Each row comes from the steps of one walk. Every step used is in the known rows, and no mark comes twice. Write the walk behind each row, first mark first.
Known rows:
podo/vibat/kosi/radare/dimuv/lilu: [-15  -5   1  -3 -12   0   1   2  12  -3   8  -3  -1   5  -5  -6   6   0
   0  -4  -2 -18  -6  -3 -11]
kosi/vibat/podo/lusa/vuri: [  9  -5  -4   4   2   0   2  -1 -15  13 -12  13   1   5   5 -10 -13  13
   3   1  -1  36   7   4  13]
dimuv/lilu/kosi: [ -1  -1  -4  -4   2  -2   4  -2  -1  -2  -9  -2  -3 -11   9  15 -10   4
  -3  -6   1   2  -6   3   1]
dimuv/lilu: [-1  1  0 -5  2  5  1 -2  0 -1 -5 -2 -7 -4  7  7 -4 -3 -2 -7  1  2 -4  0
  0]
vuri/lusa/podo/vibat/kosi: [ -3   1  -4  -2 -10  -4   2   3  11   7   4  13   1   9  -8   4  10 -10
 -15  -4   6   5   8   7  -4]
vibat/kosi/radare/dimuv: [ -9  -1   7  -4  -3  -4  -1  -1   7  -2  10  -5   3   0  -5 -15   2  -4
  13   6  -5 -24   1  -9  -5]
radare/kosi/vibat: [ -5   2   0  -3  14   3   1   0  -7   7  -3   0 -10  -5   2  -4  -6  -3
   8  10  -7   5  -6  -9   6]
lilu/vuri/lusa/podo: [ 7 10  3 -1 -1  8 -4  5  8 -3  7  1 -4  0 -1  3 10 -9 -9 -3  7 10 11  6
 -2]
dimuv/lilu/vuri/lusa/podo/vibat: [  0   5   0  -1 -10  11  -1   9  11  -6   4  -1  -9   1   0  10  11  -5
 -19 -13   7  12   3  11  -7]
radare/kosi: [-6  6 -4 -7  9  0  0  2 -4 -1  2 -5 -6 -1  2 -1 -1  0  5  5 -4 -2 -5 -2
  2]
vuri/lilu: [ 10  -5   0   2  13  -1  -2  -9  -2   4  -5   5   4   0   2   5 -12  -9
   8   5   3 -10  -7 -10   6]
dimuv/lilu/vuri/lusa: [  6   8   5  -5  -3  12  -6   8   5 -11   4  -3  -7  -7   6   3   5  -8
  -8  -8   3   5   2   2  -2]
kosi/lilu/vuri/lusa/podo/vibat: [  1   8  -3   7 -10   5  -1   3   7  -6  11   0  -4   5  -6   6  25  -6
 -16   0   4   2   9   9 -15]
vibat/podo/lusa/vuri/lilu: [ 13  -6  -7   5  -1  -6  -1   1 -14   4  -8  10  11  10   4  -6 -13  15
   3  -4   2  25   5   8  12]
podo/lusa/vuri/lilu/kosi/vibat: [ 11 -10  -2   6  16 -10   4  -3 -11   7 -15   7   9   0   2   1 -15  19
  11   6  -2  16   3   0  19]
radare/dimuv/lilu/kosi/vibat/podo: [ -2  -6  -1   6  -6  -2   4   5  -6   0 -11   3  -3  -8   7  -6 -11   6
  -3  -7  -3  11   0   1  -3]
radare/dimuv/lilu/vuri/lusa: [  2   5   7   1  -5   9  -5  14   6 -16   5  -7  -8  -4   3 -10  12  -2
  -6 -10   0  -4   9   1  -8]
podo/lusa/vuri/lilu: [11 -6 -3  2 12 -6  0 -1 -8  3 -8  4  8  8  1 -2 -6 16  9  1  1 10  7  3
 15]
vuri/lilu/dimuv: [  5  -8   6   4   4   1  -2  -9  -6   3  -5  -4   7   0  -3   1 -11  -9
   6   0   0 -15 -14 -10   6]
lusa/vuri/lilu: [16 -6 -3  2 14 -2 -1 -4 -6 -2 -7 11  7  2  2  0 -4  5 13  6  2 -8 -1 -1
 15]
radare/dimuv/lilu/kosi: [-5 -2 -2  1 -1 -4  4  5  0 -8 -6 -6 -3 -8  5  0 -1  8 -2 -8 -3 -6  1  2
 -5]
vibat/kosi/radare/dimuv/lilu/vuri: [ -7   2  13  -5  -7   5  -6   3  11  -8  14 -14  -4  -4  -2 -13   6  -5
   8   0  -4 -22  -2  -9  -9]
lilu/vuri/lusa/podo/vibat: [  5   7  -3   1  -5  10  -2   5  11  -1   7   5  -4   5  -3   7  12  -6
 -15  -4   9   9   8   9  -6]
kosi/radare/dimuv/lilu/vuri: [-10   3   8  -1  -5   9  -3   9   7 -17   9 -19  -5  -4   1 -11   7   3
   7  -6  -3 -13   0  -1  -7]
vuri/lusa/podo: [ -1   5  -3  -2  -3  -2   2   7   5   0   0   6   0   3  -2   2   6  -8
 -10  -5   5  12  13  11   2]
lusa/podo/vibat/kosi/radare: [-13  -2  -3  -2  -8  -3   4  -6  14  10   7   2   0   9  -9   5   5  -4
  -5   0   5  -4  -2   3  -7]

Write each row's walk:
[ -4   2  -8   1  -8   0   4   6   8   2   0  11   0   9  -5   7  10  -5
 -16  -7   7  12  10  13  -3] => vuri/lusa/podo/vibat
[ 12  -9   3   3   7  -1  -2  -3 -10  -3  -7   3  10   2  -3  -3  -4   6
  11   1   0 -13  -7  -2  14] => lusa/vuri/lilu/dimuv
[  7  -9   2   4   6  -5   0  -1 -12   1  -8  -3  11   8  -3  -4  -5  16
   8  -4  -1   5   0   3  15] => podo/lusa/vuri/lilu/dimuv
[  7  11   2   3  -2   7  -6   3   0 -11  10  -3  -2  -3   0   0  18  -8
  -5   5   0  -6   8   0  -9] => kosi/lilu/vuri/lusa
[-14   5   2   1  -3  -2  -1   2 -10  -7   6 -18  -2  -1  -6  -3  12   0
   2   3 -10 -14  -9  -1  -7] => radare/kosi/lilu/dimuv
[ -8   8  -3  -1   4  -3   0   1  -6  -5   6 -10  -5  -2  -1  -1  11  -1
   3   8  -8  -8  -3  -1  -6] => radare/kosi/lilu
[-11   0   2  -1  -2   1   1   5   3 -10   6 -11   2   1  -1 -14   3   4
  11   1  -4 -15   4  -1  -3] => kosi/radare/dimuv
[  2   2   6   1   1  11  -4   5   4  -9   4 -10 -11  -4   4  -6   7   1
  -2  -8   0  -7   2  -3 -10] => radare/dimuv/lilu/vuri
[ -8   1  -4  -4   1  -5   4  -2   0  -5  -1  -6   8  -8   4   8 -11   6
   8   5  -1  -7  -5   2   3] => lilu/kosi/radare
[  3  -3  -4   1  13  -2   5  -9  -5  11 -12   8  -1 -10   6  10 -17   1
   5   9  -1   6  -4  -6   8] => lilu/kosi/vibat
[ 6 -1 -6 -2  8 -4  2  1 -7  3 -6  4  3  8  2 -2 -1 20  4 -1  0 16 11  8
 12] => podo/lusa/vuri
[-11   1   0  -6  -3  -2   4   3   2 -10  -3 -11   2 -11   6  11 -10   5
   4  -4  -2  -3  -7   5   2] => dimuv/lilu/kosi/radare
[ -1  -4   0  -1   7   0   5  -4  -3   5 -13   2  -6 -14   9  12 -15   1
  -1  -1  -1   9  -7  -3   5] => dimuv/lilu/kosi/vibat
[ 12  -6  -9   5  -2 -12   1   0 -15   3 -11   9  15   5   5   1 -18  20
   3  -3   2  25   3  10  13] => vibat/podo/lusa/vuri/lilu/kosi
[  1  -3  -6  -3   0   0   0 -11   6  12   3  13  -1   7  -3   6  -1  -6
  -4   5   4 -10  -7  -7  -5] => podo/vibat/kosi
[ -7   1  -2   0   3  -1   1   4 -14  11  -5   0  -5   3   3 -10 -13   6
   2   3  -6  31  -1  -1   6] => radare/kosi/vibat/podo/lusa
[ -4  -3  -6   0  -4  -3   4 -10  11  17   2  10  -4  10  -7   9   4  -6
 -10  -1   7   1  -1   1  -7] => lusa/podo/vibat/kosi
[ -5  -5   2   4   3  -2   5   4  -2  -1 -10  -2  -6 -11   5  -2  -6   5
   1  -4  -4   0   0  -3  -1] => radare/dimuv/lilu/kosi/vibat
[ -6  15   2   1  -4   1  -3  10   2 -11  13 -12  -7  -1  -6  -1  23  -5
  -6   4  -3   1   6   7 -10] => radare/kosi/lilu/vuri/lusa/podo
[  2   2   2  -1   0  -5  -2 -13   1   7   6   2  -1  -1  -3  -1   7 -10
   3  11  -3 -18  -1 -11  -8] => vibat/kosi/lilu
[  6   5   4  -4   4  14  -5  -2   4  -4   2  -7 -11  -6   8   7   0  -4
  -3  -5   3   1  -5  -3  -3] => dimuv/lilu/vuri
[  8 -10  -2   9   7  -9   2  -7 -12  13 -15   8   9  -2   5   3 -28   3
   4   5   0  22  -5  -5  11] => vuri/lilu/kosi/vibat/podo/lusa
[ -4   1   2   5  -6   0   0  -7  -9  -2   2 -10   2   0  -5   0   9  -3
  -2   1  -4 -15  -5  -2  -7] => kosi/lilu/dimuv
[-12  -1  10  -6  -8  -2  -1   3   8  -6   8 -10   0  -3  -3 -13   3  -4
   9  -1  -5 -21  -2  -7  -5] => vibat/kosi/radare/dimuv/lilu
[  8   9   8  -2  -4   2  -8  -3   4  -2  14   1   0  -3  -4  -4  16 -14
  -2   9  -1 -15   4  -9 -10] => vibat/kosi/lilu/vuri/lusa
[  5   6   2  -1  -7   6  -4   1  14   3  11   7  -3   5  -6   4  13 -11
 -14  -1   8   3   6   2  -8] => lilu/vuri/lusa/podo/vibat/kosi
[ -6   1   6  -9  -1  -2  -2  -7   6   3   8  -2   3  -1  -3  -5  -4  -8
  12   9  -2 -17  -4 -10   1] => vibat/kosi/radare
[ -1  -1  -6   2  -4  -3   0 -12   4   9   6   8  -1   7  -6   5  10  -6
  -6   7   1 -15  -5  -7 -13] => podo/vibat/kosi/lilu
[-12   2  -1  -3 -15  -4   3   7  14   0   9   6   5   8  -9   0  10  -8
  -9  -3   4   1   7   9  -3] => vuri/lusa/podo/vibat/kosi/radare
[ 10  -9   1   6  17  -5   2 -11  -5  10 -13   9   5 -10   4   9 -22  -5
  10  11   0  -3 -10 -12  11] => vuri/lilu/kosi/vibat
[  9  -8  -2   7  -8  -5  -2   1 -17   3  -8   3  14  11   0  -8 -12  15
   2  -8   0  20  -1   8  11] => vibat/podo/lusa/vuri/lilu/dimuv
